Each row was made from one small tree. Brackets hold a mark, then the marks that hang from it, in the order of their numbers. Every link used is in the known rows. Write each row's tree.
Known rows
[Q74 [Q992 Q128 [Q323 Q302 Q860] Q831]]: [-1.47 -1.74  3.79  0.66  2.30  2.23 -1.04 -3.85  0.46  5.45  6.13 -1.14
  1.59 -0.63  2.44  3.70  4.13  1.41  0.41 -1.49  0.16  0.07 -0.64  3.43
 -2.12 -4.76 -2.28 -1.38 -0.43]
[Q860 [Q323 [Q302 Q626] Q992]]: [ 1.58 -0.76  0.37  3.98  3.04  0.75  0.19 -0.95  0.48  3.50  1.91 -0.33
  3.04 -2.76  1.16  2.04  2.35  0.31 -1.55  2.20 -0.75  1.54  0.37  2.50
 -2.88 -3.99  0.24 -2.42 -4.07]
[Q74 [Q992 Q128 [Q323 Q838]]]: [-0.55 -3.06  2.64  0.08  3.57  1.59  0.25 -3.81 -1.38  5.06  4.58 -2.22
 -0.40 -1.54  1.93  3.07  3.03  2.71  0.16 -0.81  0.13 -0.37 -0.89  3.40
 -1.82 -5.76 -3.10 -0.11 -0.21]
[Q992 [Q323 [Q302 Q626] Q838 Q860]]: [ 1.31 -1.00  1.98  2.14  3.72  2.43 -2.00 -3.60  1.84  5.12  3.01 -0.19
  3.20 -3.36  2.36  2.99  4.39  1.56 -0.95  0.14  1.67 -1.41 -0.74  5.50
 -2.48 -4.94 -1.00 -2.70 -2.89]
[Q860 [Q323 Q302 Q838]]: [ 0.50 -1.05 -0.06  3.07  2.74  2.77  0.00 -1.76  0.36  3.65  1.65  0.53
  1.21 -3.19  1.76  0.85  2.44  1.91 -0.98  1.04 -1.22  0.64 -1.56  2.98
 -2.63 -3.05 -1.65  0.25 -1.83]
[Q831 [Q992 Q128 [Q323 Q302]]]: [ 0.60 -2.06  2.10 -0.47  2.23  0.76  1.92 -3.04 -0.59  5.75  5.27 -1.29
  2.29 -1.83  0.34  3.17  2.93 -0.18 -0.22 -0.76 -1.10  0.92  0.25  0.59
 -2.10 -2.91 -3.14 -1.89 -1.57]
[Q302 [Q323 [Q992 Q128 Q831]] Q626]: [ 1.34  0.65  2.81  1.59  3.48 -2.52  0.92 -2.43 -0.24  4.95  5.62 -1.53
  3.35 -2.46  2.30  5.08  3.41  0.05 -2.83 -1.31  0.47  1.11  2.07  3.88
  0.37 -4.06 -1.77 -5.63 -2.82]
[Q992 [Q323 Q302 Q838] Q831]: [ 0.19 -0.89  3.42  1.12  3.55  1.47 -1.15 -3.33  0.83  4.94  4.82 -0.57
  1.25 -3.22  3.33  3.45  3.87  2.41 -0.14 -0.35 -0.75 -1.53 -1.08  4.61
 -1.45 -4.47 -2.70 -1.45 -1.75]
[Q831 [Q992 [Q323 [Q302 Q626] Q838 Q860]]]: [ 0.80 -0.62  2.25  2.27  3.75  2.74 -1.42 -3.31  1.28  6.28  4.04 -1.20
  4.51 -3.78  1.53  2.77  4.85  0.49 -0.12 -0.54  1.26 -1.17 -0.59  4.60
 -3.29 -4.42 -1.42 -3.07 -2.65]
[Q838 [Q323 [Q302 Q626] Q860 Q992]]: [-1.68  1.49  1.19  3.32  3.01  2.49 -2.44 -1.65  2.48  2.71  1.96  0.44
  4.40 -2.54  1.33  2.89  2.74  1.34 -1.90  3.10  1.53 -1.54  1.23  6.32
 -3.23 -4.25 -0.28 -4.82 -4.53]
[Q445 [Q838 [Q323 Q302 Q860 [Q992 Q128]]]]: [-2.30  1.74  0.59  1.09  1.96  1.42 -1.22 -2.59  1.61  3.37  3.76  1.37
  3.95 -1.61 -0.41  3.41  3.03  0.90 -1.88  1.40  2.22  0.21  0.97  5.23
 -3.35 -2.41 -1.06 -3.17 -2.05]
[Q74 [Q992 Q128 [Q323 Q860] Q831]]: [-1.79 -2.31  3.64  0.17  2.80  0.74 -0.56 -3.74 -0.50  4.55  5.53 -2.52
  0.60 -0.47  2.59  3.45  3.47  1.71 -0.22 -3.09  0.34 -0.21 -0.12  3.31
 -1.00 -5.47 -2.98 -1.02  0.16]
[Q831 [Q992 Q128 Q323]]: [ 0.42 -2.69  1.91 -0.73  2.82 -0.84  2.51 -2.95 -1.50  4.81  4.55 -2.56
  1.30 -1.60  0.69  2.86  2.21  0.14 -0.73 -2.26 -0.90  0.50  1.10  0.40
 -0.93 -3.68 -3.63 -1.35 -0.64]
[Q74 [Q992 [Q323 Q860] Q831]]: [-2.17 -1.91  3.84  1.39  3.42  0.27 -1.22 -2.79  0.62  3.30  3.93 -3.25
  0.37 -0.84  3.31  2.87  3.34  1.89  0.07 -2.75  0.34 -0.88 -0.54  3.91
 -0.96 -5.63 -2.91 -0.52 -0.29]
[Q74 Q992]: [-2.07 -1.73  1.45  2.52  2.88 -0.52 -0.05 -2.17  0.42  1.39  1.39 -2.50
 -0.70 -0.65  1.74  1.33  1.22  2.14 -0.87 -0.40  0.41  0.05 -0.26  3.03
 -0.52 -4.66 -3.27 -0.26 -1.13]
[Q445 [Q838 Q323]]: [-2.41  2.15 -0.04 -0.09  3.04 -1.81  0.12 -2.90 -0.37  1.30  0.90 -1.67
  1.63 -2.66  0.69  2.57  1.42  1.86 -2.25 -0.67  1.53 -0.30  1.63  3.33
 -0.52 -3.13 -3.00 -2.18 -0.87]
[Q860 Q323]: [ 0.53 -1.77 -0.26  1.93  2.63 -0.35  1.67 -1.19 -0.60  1.59  0.53 -1.41
  0.26 -1.98  1.56  0.49  1.05  1.13 -1.78 -1.11 -1.40  1.34 -0.09  1.04
 -0.91 -3.32 -2.35  0.32 -1.36]
[Q74 [Q992 Q323]]: [-1.18 -2.86  2.52  0.79  3.43 -0.44  0.62 -2.52 -0.28  2.64  2.24 -3.57
 -0.81 -0.82  2.13  2.56  1.92  2.04  0.00 -0.90 -0.30  0.01 -0.12  1.66
 -0.81 -5.65 -3.16  0.06 -0.81]
[Q128 [Q992 [Q323 Q838]]]: [ 1.79 -1.36  1.47  1.68  4.14 -0.93 -0.30 -2.89  1.15  2.93  3.52 -1.66
 -0.17 -1.54  2.73  1.84  2.98  1.09 -0.25 -1.58  1.04 -1.44 -0.20  2.18
 -0.60 -5.01 -2.22 -0.42 -1.21]
[Q74 [Q992 [Q323 Q302 Q838] Q831]]: [-1.59 -1.26  3.93  1.66  3.93  2.24 -1.69 -3.43  0.45  5.19  4.93 -1.84
  0.51 -2.47  3.36  3.68  4.11  2.87  1.07 -0.09 -0.44 -1.24 -1.60  4.65
 -2.43 -5.73 -2.53 -0.54 -0.94]
[Q992 Q128]: [ 0.23 -1.88  0.75  1.07  1.79 -0.97  1.37 -2.74 -0.26  2.48  2.64 -0.68
  0.44 -1.06  1.07  1.82  1.26  1.20 -2.51 -1.15  0.24  0.40  0.49  2.62
  0.34 -3.21 -3.28 -1.19 -1.38]
[Q323 Q302 [Q992 Q128 Q831]]: [-0.15 -0.67  2.63  2.54  2.04  0.43 -0.26 -2.11  1.25  4.45  5.53  0.77
  2.02 -1.15  1.69  3.50  2.56  1.15 -1.44  1.10 -0.66  0.03  0.25  4.41
 -1.46 -3.09 -2.00 -2.65 -2.76]
[Q860 [Q323 Q302]]: [ 0.53 -1.07 -0.30  2.55  2.04  1.15  0.86 -1.33  0.30  2.49  1.09 -0.25
  1.14 -2.07  1.34  0.87  1.54  0.96 -1.32  0.25 -1.52  1.81 -0.57  1.26
 -1.94 -2.67 -1.75  0.15 -2.00]

Write each row's tree
[-1.11  1.85  1.10  2.73  3.18  1.28 -1.37 -1.66  1.34  2.70  2.01 -0.15
  3.64 -2.94  1.17  3.50  2.03  1.47 -1.81  4.00  0.33 -1.15  1.58  5.01
 -2.82 -4.37 -0.63 -4.97 -4.66]	[Q838 [Q323 [Q302 Q626] Q992]]
[ 1.82  1.08  2.64  2.56  3.35 -0.63 -2.10 -3.75  2.46  4.33  5.14 -1.09
  3.46 -1.66  3.10  3.53  4.61 -0.18 -0.55 -2.05  1.78 -1.08  0.85  2.76
 -0.90 -5.19 -0.57 -3.69 -2.53]	[Q128 [Q992 [Q323 [Q302 Q626] Q860] Q831]]
[ 0.90  0.03  2.64  2.81  3.48  1.28 -2.78 -3.36  3.01  4.53  5.39  0.03
  2.02 -1.84  3.60  2.57  4.89  0.97  0.24 -1.98  1.38 -2.02 -1.23  4.28
 -1.87 -4.46 -1.56 -1.53 -1.48]	[Q128 [Q992 [Q323 Q302 Q838 Q860] Q831]]
[ 1.46  0.23  1.57  2.76  4.15 -2.38  0.72 -1.45  1.30  2.81  2.66 -1.98
  2.67 -2.37  2.03  3.62  2.59  0.15 -2.89 -0.16  0.76  1.06  1.50  3.47
 -0.20 -4.14 -1.62 -4.68 -3.72]	[Q302 [Q323 Q992] Q626]
[-2.64  2.79  0.07  1.10  2.21  0.68 -1.74 -2.96  1.73  1.76  1.45  0.31
  3.51 -2.33  0.37  2.35  2.73  1.40 -1.90 -0.02  2.35 -0.35  0.44  4.82
 -2.26 -2.23 -1.93 -2.52 -1.40]	[Q445 [Q838 [Q323 Q302 Q860]]]
[ 2.17 -1.10  0.39  2.80  2.37  1.21  1.02 -1.84 -0.51  5.05  3.34  0.46
  3.36 -2.36  0.41  2.63  2.52  0.16 -1.66  1.98 -0.83  2.18  0.82  2.11
 -2.86 -3.71  0.08 -2.77 -3.50]	[Q860 [Q323 [Q302 Q626] [Q992 Q128]]]
[-0.61 -2.57  2.46  0.35  2.44  1.14  0.81 -3.53 -0.58  4.70  4.46 -1.37
  0.45 -0.71  1.30  3.29  2.81  1.51  0.30  0.22 -0.64  0.81 -0.35  1.68
 -2.17 -4.79 -2.53 -0.79 -0.88]	[Q74 [Q992 Q128 [Q323 Q302]]]
[ 1.20 -0.51  2.64  1.10  3.68 -2.81  0.12 -2.76  0.63  2.67  4.59 -2.63
  0.29 -0.92  3.40  2.99  2.68  0.32 -0.49 -3.13  0.17 -0.94  1.04  1.04
  0.78 -4.92 -2.42 -1.32 -1.19]	[Q128 [Q992 Q323 Q831]]
[-0.20 -1.32  2.60  1.91  2.45 -1.06  0.47 -1.81  0.18  3.68  5.10 -0.38
  1.10 -0.99  1.84  3.22  2.10  1.26 -1.97 -0.41 -0.27 -0.08  0.87  4.22
 -0.39 -3.79 -2.56 -2.14 -2.12]	[Q323 [Q992 Q128 Q831]]
[-0.71 -0.94  2.55  2.92  1.57  1.50 -1.54 -1.93  2.38  4.32  5.69  1.44
  2.90 -0.60  1.63  2.92  3.35  0.95 -1.56  0.39  0.44 -0.09 -0.44  5.69
 -2.13 -2.91 -1.52 -2.59 -2.56]	[Q323 Q302 Q860 [Q992 Q128 Q831]]
[-2.76  2.03  1.80  0.26  2.74 -0.55 -1.11 -2.80  0.43  3.37  4.73 -0.33
  3.33 -1.88  0.96  4.05  3.17  1.32 -2.14 -0.86  1.98 -0.58  1.84  5.59
 -1.91 -3.22 -1.92 -3.22 -0.89]	[Q445 [Q838 [Q323 Q860 [Q992 Q128 Q831]]]]
[-2.91  1.66  0.73  1.57  3.14 -0.35 -1.57 -1.65  1.69  1.28  1.61 -0.71
  2.76 -1.75  0.69  2.57  2.19  1.34 -2.17  0.41  2.51 -0.83  1.06  5.22
 -2.23 -3.26 -1.70 -2.33 -1.68]	[Q445 [Q838 [Q323 Q860 Q992]]]
[ 0.34  0.13  2.63  3.48  2.12  1.17 -1.64 -2.94  1.87  5.30  5.33  1.07
  4.18 -1.67  1.75  3.85  3.90  0.58 -1.84  0.40  1.48 -0.19  0.66  5.84
 -1.91 -3.76 -0.48 -4.56 -3.51]	[Q323 [Q302 Q626] Q860 [Q992 Q128 Q831]]
[-2.90 -0.08  1.01  2.62  2.96  1.50 -1.48 -0.59  2.03  0.84  1.48 -0.54
  2.03 -1.27  1.61  1.81  1.57  1.69 -2.09  1.21  0.71 -1.83  0.87  5.76
 -2.65 -3.87 -1.98 -2.48 -2.85]	[Q838 [Q323 Q860 Q992]]
[-2.89  2.12  0.01  0.48  2.76 -0.52 -1.06 -2.87  0.80  0.89  0.85 -1.14
  2.43 -2.35  0.77  2.05  2.10  1.35 -2.40 -1.34  2.52 -0.77  1.02  4.57
 -1.30 -3.01 -2.48 -2.01 -0.66]	[Q445 [Q838 [Q323 Q860]]]
[-2.13  0.64  2.43  0.78  2.86  0.31 -0.11 -1.79 -0.81  3.26  4.41 -0.54
  1.80 -1.70  2.00  3.70  1.88  1.80 -2.08  0.59 -0.66 -1.34  2.04  4.79
 -1.27 -3.99 -2.43 -3.32 -1.99]	[Q838 [Q323 [Q992 Q128 Q831]]]
[ 0.94  0.50  1.04  2.36  3.48 -1.24 -0.06 -2.50  1.71  2.14  1.89 -1.77
  3.08 -2.48  2.36  2.68  3.09 -0.06 -3.49 -2.58  2.10  0.56  1.13  3.85
  0.36 -3.63 -2.22 -4.34 -2.51]	[Q302 [Q323 Q860] Q626]
[ 1.28 -0.71  1.34  2.70  3.35  1.88 -2.03 -3.03  3.30  3.65  4.24  0.44
  1.70 -1.48  2.58  1.73  4.30  0.90  0.12 -1.08  1.88 -1.47 -1.27  3.64
 -2.54 -4.27 -1.40 -1.04 -1.75]	[Q128 [Q992 [Q323 Q302 Q838 Q860]]]
[-2.75  0.90  0.61  2.10  2.05  2.79 -1.91 -1.87  2.15  1.32  1.33  0.66
  2.37 -2.00  1.55  1.50  2.08  1.62 -2.08  0.93  0.72 -1.34  0.33  5.02
 -2.35 -2.97 -2.25 -2.50 -2.44]	[Q838 [Q323 Q302 Q860]]
[ 0.41 -2.66  2.20 -0.43  3.49  0.96  1.58 -3.24 -1.40  5.87  5.17 -1.87
  1.37 -2.67  1.03  2.62  3.29  1.05 -0.33 -1.91 -0.27 -0.46  0.06  2.53
 -1.76 -4.02 -3.67 -1.05 -0.65]	[Q831 [Q992 Q128 [Q323 Q838]]]
[ 1.08 -0.85  1.41  3.94  2.61  3.19 -1.91 -2.99  2.23  5.75  4.53  2.08
  4.05 -2.46  1.03  2.89  3.99  1.36 -1.99  1.71  2.16 -0.61 -0.63  7.40
 -3.28 -3.99 -0.33 -3.67 -3.66]	[Q323 [Q302 Q626] Q838 Q860 [Q992 Q128]]
[ 1.64  0.20 -0.06  3.41  3.26  2.30 -0.17 -2.65 -0.08  4.65  1.59  0.03
  2.64 -4.30  1.72  1.51  3.14  1.54 -1.32  1.09 -0.32  0.73 -0.71  3.58
 -2.54 -4.08 -0.59 -1.68 -2.71]	[Q860 [Q323 [Q302 Q626] Q838]]
[ 0.51  1.13  3.10  3.83  4.74  0.22 -1.99 -2.19  2.21  4.62  4.68 -0.80
  3.81 -3.45  3.54  3.85  4.93  0.84 -2.51 -1.47  1.96 -0.94  0.21  7.32
 -0.90 -4.44 -1.28 -4.93 -2.97]	[Q302 [Q323 Q838 Q860 [Q992 Q831]] Q626]
[ 0.72  0.16  3.20  2.15  3.91  2.33 -2.60 -3.99  1.37  5.85  4.68 -0.33
  3.73 -3.84  3.35  3.81  5.14  1.79 -0.73 -0.80  1.21 -1.86 -0.70  6.15
 -1.93 -5.05 -1.01 -3.34 -2.51]	[Q992 [Q323 [Q302 Q626] Q838 Q860] Q831]
[-2.00  2.89  1.96  0.36  2.45 -0.16 -0.74 -2.98 -0.02  4.24  5.44  0.49
  3.47 -2.47  0.44  4.71  3.07  1.33 -1.51  1.28  0.77  0.08  1.59  4.86
 -2.50 -2.89 -1.55 -3.79 -1.73]	[Q445 [Q838 [Q323 Q302 [Q992 Q128 Q831]]]]
[-2.05  2.39  0.68  1.49  2.89 -0.16 -1.14 -1.72  1.37  2.09  2.31 -0.04
  3.02 -2.42  0.25  3.38  2.21  1.50 -1.52  2.46  1.26 -0.17  0.93  4.45
 -3.06 -2.93 -1.35 -2.83 -2.88]	[Q445 [Q838 [Q323 Q302 Q992]]]
[-2.27  3.02 -0.07  0.47  2.45 -0.41 -0.63 -2.94  0.65  1.82  1.48 -0.43
  2.57 -2.93  0.40  2.90  2.07  1.51 -1.83  0.82  1.47 -0.17  0.93  3.48
 -1.68 -2.58 -2.43 -2.50 -1.60]	[Q445 [Q838 [Q323 Q302]]]
[ 0.93  0.21  1.84  3.96  4.55  0.41 -1.44 -1.87  2.53  3.70  3.07 -0.69
  3.45 -2.86  2.51  3.00  4.21  0.65 -2.71 -0.64  2.48 -0.33  0.02  6.87
 -1.35 -4.22 -1.00 -4.22 -3.39]	[Q302 [Q323 Q838 Q860 Q992] Q626]
[ 1.15 -1.74  1.13  1.89  3.17 -1.22 -0.47 -2.31  2.19  1.77  3.06 -1.68
  0.79 -0.07  2.42  1.57  2.72  0.06 -0.79 -2.91  1.60 -0.85  0.35  1.45
 -0.54 -4.41 -2.03 -0.71 -1.47]	[Q128 [Q992 [Q323 Q860]]]
[ 0.55 -2.40  1.59  0.26  1.84  2.03  0.03 -3.14  1.03  4.50  4.24  0.45
  2.22 -0.92  1.33  2.73  3.05  0.76 -1.14 -0.89  0.36  0.21 -0.42  2.67
 -2.01 -3.18 -2.21 -1.29 -1.56]	[Q992 Q128 [Q323 Q302 Q860]]
[ 0.09 -1.43  3.23  0.71  2.63  3.13 -1.33 -4.02  0.96  6.43  6.21  0.74
  2.40 -2.41  2.83  3.60  4.81  1.73 -0.62 -1.69  0.35 -1.15 -1.12  5.44
 -2.10 -3.90 -2.37 -1.69 -1.04]	[Q992 Q128 [Q323 Q302 Q838 Q860] Q831]
[-1.67 -1.82  3.89  0.67  3.79 -0.81 -0.17 -3.04 -0.69  3.32  4.05 -3.90
 -0.42 -1.27  3.23  3.48  2.68  2.13  0.26 -1.76 -0.82 -0.53 -0.03  2.25
 -0.47 -5.95 -3.28 -0.52 -0.37]	[Q74 [Q992 Q323 Q831]]
[-2.61  3.51  2.01  1.40  2.95 -0.63 -1.74 -2.03  0.98  2.78  3.79 -0.19
  3.44 -2.82  1.23  4.20  2.87  1.45 -1.21  1.51  0.74 -0.59  1.17  5.36
 -2.16 -3.20 -1.67 -3.37 -2.35]	[Q445 [Q838 [Q323 Q302 [Q992 Q831]]]]
[ 0.19 -0.16  2.84  1.25  3.04 -1.86  1.24 -1.74  0.45  3.78  5.96 -1.00
  1.83 -1.29  2.39  4.21  2.83  0.43 -2.55 -1.62 -0.48  1.18  1.20  3.53
 -0.05 -3.01 -2.80 -3.70 -1.91]	[Q302 [Q323 [Q992 Q128 Q831]]]
[-1.18 -2.19  3.91 -0.37  3.23 -0.51  0.92 -3.74 -1.77  4.83  5.40 -3.10
 -0.20 -0.97  2.59  3.94  2.85  2.00 -0.12 -2.13 -0.76  0.13  0.50  2.09
 -0.48 -5.64 -3.38 -0.86  0.02]	[Q74 [Q992 Q128 Q323 Q831]]
[ 1.22  0.42  1.93  4.15  3.94  2.00 -1.29 -1.91  0.37  5.48  3.81  0.16
  3.33 -4.24  2.50  2.99  3.86  1.52 -0.72  1.67 -0.89 -0.03 -0.53  5.18
 -2.95 -4.57  0.05 -2.72 -3.53]	[Q860 [Q323 [Q302 Q626] Q838 [Q992 Q831]]]
[-0.28 -2.41  1.43  2.96  2.75  2.18 -1.11 -2.02  1.75  3.97  3.92  1.04
  1.57 -1.04  1.36  1.53  3.07  1.90 -2.06  0.17  1.42 -0.94 -0.91  6.57
 -2.41 -3.53 -1.85 -1.42 -2.17]	[Q323 Q838 Q860 [Q992 Q128]]
[ 1.19 -0.32  2.99  0.46  2.45  0.96 -0.81 -4.36  0.37  6.35  5.79 -0.45
  3.90 -2.44  2.32  4.57  4.55  0.65 -1.32 -1.68  0.94 -0.31  0.67  3.78
 -1.22 -4.57 -1.43 -3.91 -2.23]	[Q992 Q128 [Q323 [Q302 Q626] Q860] Q831]
